Each row was made from one path, in order. Every step used is in the known rows, and no mark comes twice. Write each row's path.
Known rows:
kelom-fader: [ 1.44 -6.05 -5.77  3.17 -0.79  4.95  0.15  1.77 -1.20 -3.91 -1.67  6.41
  1.42 -0.37 -3.81 -0.61 -4.04 -0.60 -0.22  1.14 -0.94  3.08]
gavet-tikive-misu-vave: [-8.73 -6.05 -5.56  4.81 -1.90  5.35 -0.20 -0.53 -0.79 -1.72  2.99  3.67
 -2.46 -1.55 -3.40 -5.46 -0.66 -1.04 -0.15  0.30  0.77  4.76]
kelom-fader-dobo-tikive-misu: [-7.55 -3.42 -4.37  5.18  0.08  2.11  1.31 -1.00 -4.39 -0.97 -1.33  6.23
 -1.25  0.75 -5.64 -4.15 -2.57 -1.49 -0.82  0.46  1.46  2.96]
kelom-fader-dobo-tikive-misu-vave: [-7.09 -2.28 -5.50  4.83 -1.26  3.43  1.78 -1.55 -3.29 -0.90  1.00  4.43
 -2.03 -0.56 -4.56 -5.34 -1.09 -2.83 -0.17 -0.12  2.42  4.71]
fader-dobo-tikive-gavet: [-2.76 -1.60 -7.37 -1.13  1.72  4.15  2.38 -3.24 -2.72 -2.90 -0.12  3.11
 -3.20 -1.67 -4.11 -4.49 -4.05  2.82 -0.18  1.69  1.45  2.00]
bime-tikive: [-3.50 -0.78 -4.32  1.81 -1.18  3.78  0.95  2.27  0.77 -2.26  1.09  3.03
 -1.62  0.51 -3.94 -4.52 -2.91  2.90 -0.02  4.07  1.23  2.93]
tikive-misu-vave-bime: [-2.77 -5.52 -6.15  3.98 -0.51  1.47  1.86 -0.71 -3.47 -1.94 -0.27  3.28
 -0.82 -1.42 -2.80 -4.55 -0.93 -3.62  2.58  1.87  1.44  3.31]
bime-tikive-dobo: [-5.89 -2.43 -5.85  1.49 -1.76  4.92  0.33 -1.41 -1.88 -1.43  0.93  3.33
 -1.53  2.21 -5.23 -3.54 -2.19  1.21 -2.11  3.64  1.20  2.92]
kelom-fader-dobo-tikive-misu-vave-bime: [-3.32 -3.89 -6.08  3.32 -0.05  0.62  2.69 -1.54 -4.93 -1.25 -1.34  3.79
  0.59 -0.68 -3.74 -4.76 -0.86 -4.59  2.40  0.29  2.63  3.02]
vave-bime-tikive-kelom-fader: [ 2.13 -2.81 -5.85  2.46  0.71  1.79  2.88  2.35 -1.90 -3.35 -1.79  5.22
  3.58 -1.60 -5.65 -0.44 -3.70 -0.08  0.89  3.58  0.81  2.02]
misu-tikive-dobo: [-1.16 -6.27 -6.51  1.60 -1.38  7.50 -0.23 -3.75 -4.33 -1.58  0.62  5.33
 -4.35  0.29 -4.02 -3.24 -2.19 -1.44 -2.31  2.54  0.42  2.23]
gavet-tikive-kelom-fader: [ 0.18 -6.69 -6.06  2.08  0.69  4.21  0.81  1.95 -0.86 -4.23 -0.52  6.54
  3.19 -1.85 -4.71  0.20 -3.11  0.72 -0.13  1.33 -0.27  2.42]
vave-bime-tikive: [-2.19 -1.07 -4.81  1.28 -0.43  1.71  1.91  2.01 -0.80 -1.92 -0.14  2.29
 -0.20  0.27 -3.72 -4.81 -2.23  1.11  1.80  4.08  2.10  2.14]
misu-vave-bime: [-0.52 -5.26 -6.20  1.89 -0.32  2.02  1.82 -0.57 -2.28 -2.71  0.01  3.13
 -1.09 -1.01 -1.69 -4.19 -1.09 -2.93  2.90  1.71  1.52  3.32]
fader-dobo: [-3.02 -5.94 -3.54  1.45  0.16  1.29 -1.38 -2.39 -1.72 -4.17 -0.45  5.63
  0.58  1.23 -3.93 -3.54 -3.31 -0.98 -0.85 -0.34  0.84  2.25]
bime-vave-misu-tikive-kelom: [ 3.67 -4.08 -2.81  3.02  3.15  4.23  3.16  0.22 -1.66 -3.63  0.18  6.78
 -2.40 -2.17 -4.79 -2.34 -2.81 -0.26 -1.17  3.43  1.58  2.74]
vave-bime: [ 0.78 -6.64 -5.63  1.70  0.38  1.60  1.18  0.30 -2.44 -3.39 -1.36  4.32
 -0.44 -0.07 -1.86 -2.86 -2.27 -1.54  2.67  2.44  0.39  2.05]
kelom-fader-dobo-tikive: [-3.54 -1.22 -4.61  0.43  0.80  2.52  1.73 -1.35 -3.27 -1.93 -1.14  6.35
 -1.00  2.24 -4.03 -3.63 -2.64 -0.66 -0.39 -1.05  2.75  2.64]
vave-misu-tikive: [ 2.08 -6.41 -2.55  2.99  1.54  7.33  1.86  0.26 -2.79 -2.17 -0.01  6.54
 -5.25 -1.63 -2.95 -4.15 -3.27 -1.13 -0.78  1.32  1.87  3.55]
tikive-kelom: [ 0.47 -4.73 -4.81  2.43  1.60  1.98  1.57  0.59 -0.64 -4.64  0.66  5.93
 -1.15 -1.70 -4.05 -0.57 -3.10  1.52  0.35  4.54 -0.09  2.74]
bime-tikive-dobo-fader: [-8.44 -1.50 -4.74  0.92  2.52  2.95  0.26 -2.68 -1.25 -0.80 -1.14  4.78
 -2.74  2.20 -3.68 -3.91 -4.80 -0.84 -3.42  2.80  2.75  3.07]

Which path is each row?
[-4.81 -1.09 -4.07  0.20  0.97  2.33  1.33 -1.82 -2.78 -1.91 -0.07  5.77
 -2.80  2.46 -3.28 -4.48 -2.07  0.18 -0.22 -0.33  2.78  2.79] : fader-dobo-tikive
[ 1.53 -2.12 -6.21  2.65  0.41  2.05  3.26  1.92 -1.88 -3.07 -1.05  4.59
  3.36 -2.09 -5.56 -1.18 -2.90 -0.77  1.01  3.33  1.38  2.60] : misu-vave-bime-tikive-kelom-fader
[ 1.40 -4.61 -2.60  2.48  2.05  1.72  1.02 -1.54 -2.94 -4.14 -2.24  7.00
  3.82  0.18 -6.49 -2.50 -3.50 -2.77 -2.14 -1.14  2.08  2.13] : bime-vave-misu-tikive-kelom-fader-dobo
[ 3.05 -5.19 -7.98  0.13  0.57  7.83  1.40 -2.77 -2.44 -3.29  0.31  3.26
 -5.11 -5.17 -3.27 -4.07 -4.81  2.19 -0.25  3.68 -0.52  1.63] : misu-tikive-gavet
[ 0.60 -5.75 -3.17  2.38  2.03  1.34  1.08 -1.42 -3.70 -3.83 -2.12  7.03
  3.14 -0.71 -6.10 -1.93 -4.03 -2.44 -1.24 -0.52  2.15  2.03] : vave-misu-tikive-kelom-fader-dobo
[ 3.22 -4.98 -1.85  3.15  1.32  7.69  1.72  0.09 -1.66 -2.38 -0.23  6.53
 -4.46 -0.47 -3.40 -4.94 -2.61 -1.62 -2.13  0.61  1.73  3.46] : bime-vave-misu-tikive
[-5.63 -2.02 -6.54  1.12 -1.75  3.66  1.47 -1.95 -3.06 -0.78  0.79  2.19
 -0.79  1.38 -4.88 -4.38 -1.19 -0.76 -0.75  3.36  2.16  2.79] : misu-vave-bime-tikive-dobo
[-2.99 -0.04 -5.16  1.48 -0.99  1.96  2.47  1.46 -0.79 -1.44  0.81  1.40
 -0.54 -0.33 -3.58 -5.65 -1.48  0.10  1.85  3.56  2.88  2.89] : misu-vave-bime-tikive
[-2.05 -1.29 -4.42  1.04  2.69  0.41  2.85 -1.17 -2.45 -3.27  0.40  6.16
 -1.34 -0.16 -4.67 -2.03 -2.39  0.93  0.12  2.69  2.37  2.29] : fader-dobo-tikive-kelom
[-1.35 -4.29 -0.16  4.44  2.34  4.84  2.03  2.77  1.23 -3.72 -0.51  6.11
 -0.77  2.81 -4.03 -3.88 -2.50 -0.13 -2.74 -0.36  1.80  5.37] : bime-vave-misu
[-1.19 -6.19 -4.25  1.90 -0.04  1.67 -0.93 -1.49 -2.64 -4.14 -1.91  6.26
  3.25  0.85 -4.99 -2.18 -3.97 -1.93 -0.97 -1.10  0.76  2.18] : kelom-fader-dobo
[-8.48 -3.36 -4.10  5.07  0.15  1.99  0.90 -1.28 -3.99 -0.95 -0.59  5.92
 -2.45  0.99 -5.13 -4.74 -2.24 -1.02 -0.63  0.86  1.60  3.05] : fader-dobo-tikive-misu
[-1.90 -1.80 -7.80 -0.52  1.40  5.73  2.80 -1.84 -1.79 -2.76  0.27  2.97
 -4.71 -2.20 -3.15 -3.96 -4.04  3.81  0.24  3.03  0.56  2.59] : dobo-tikive-gavet
[-7.40 -2.01 -5.09  5.44 -2.16  4.02  1.30  0.04 -1.11 -1.07  2.30  2.75
 -2.73 -1.38 -4.40 -5.96 -1.17 -0.94 -0.07  2.50  1.63  4.83] : bime-tikive-misu-vave
[-0.99 -3.11 -4.74  1.60  0.86 -0.70  1.42 -1.58 -3.27 -3.61 -1.52  4.77
  4.78 -0.60 -6.13 -2.76 -3.05 -2.50  0.25  0.25  2.58  1.83] : misu-vave-bime-tikive-kelom-fader-dobo
[-2.10 -6.49 -4.51  1.39  1.05  1.31 -0.56 -1.45 -2.35 -4.46 -1.19  6.41
  4.67 -0.13 -5.59 -1.68 -3.39 -1.16 -1.05 -1.12  1.20  1.51] : gavet-tikive-kelom-fader-dobo
[-4.59 -6.47 -6.30  3.30 -0.54  2.34  1.35 -0.55 -2.80 -1.82  0.46  3.06
 -0.30 -1.46 -2.52 -4.98 -0.36 -3.02  2.50  0.85  1.51  3.04] : gavet-tikive-misu-vave-bime
[-1.91 -6.39 -4.69  2.23  0.01  7.52  1.00 -2.80 -4.57 -1.27  0.21  5.82
 -4.14  0.58 -4.57 -3.41 -2.48 -1.68 -2.62  1.81  1.55  3.22] : vave-misu-tikive-dobo
[ 3.86 -5.03 -5.00  2.15  1.63  4.13  1.91 -0.69 -2.40 -3.70  0.71  6.36
 -3.20 -3.37 -3.83 -1.58 -3.02  0.25  0.21  4.74  0.38  1.71] : misu-tikive-kelom
[-3.68 -3.89 -6.18  3.42 -0.20  1.50  2.82 -0.87 -3.99 -1.21 -0.23  3.38
 -1.86 -0.83 -2.65 -5.00 -0.61 -3.48  2.61  1.49  2.16  3.34] : dobo-tikive-misu-vave-bime
[-0.75 -0.60 -5.30  1.79  1.32  0.25  3.72  1.24 -1.02 -2.97  0.97  3.20
  0.29 -2.10 -4.87 -2.91 -1.83  0.95  1.66  5.42  2.27  2.44] : misu-vave-bime-tikive-kelom
[-1.48 -0.88 -8.09 -0.14  0.37  3.93  3.16 -0.98 -1.26 -2.58  0.52  0.12
 -1.72 -3.76 -4.17 -5.23 -3.69  2.90  1.34  4.57  1.31  2.08] : misu-vave-bime-tikive-gavet
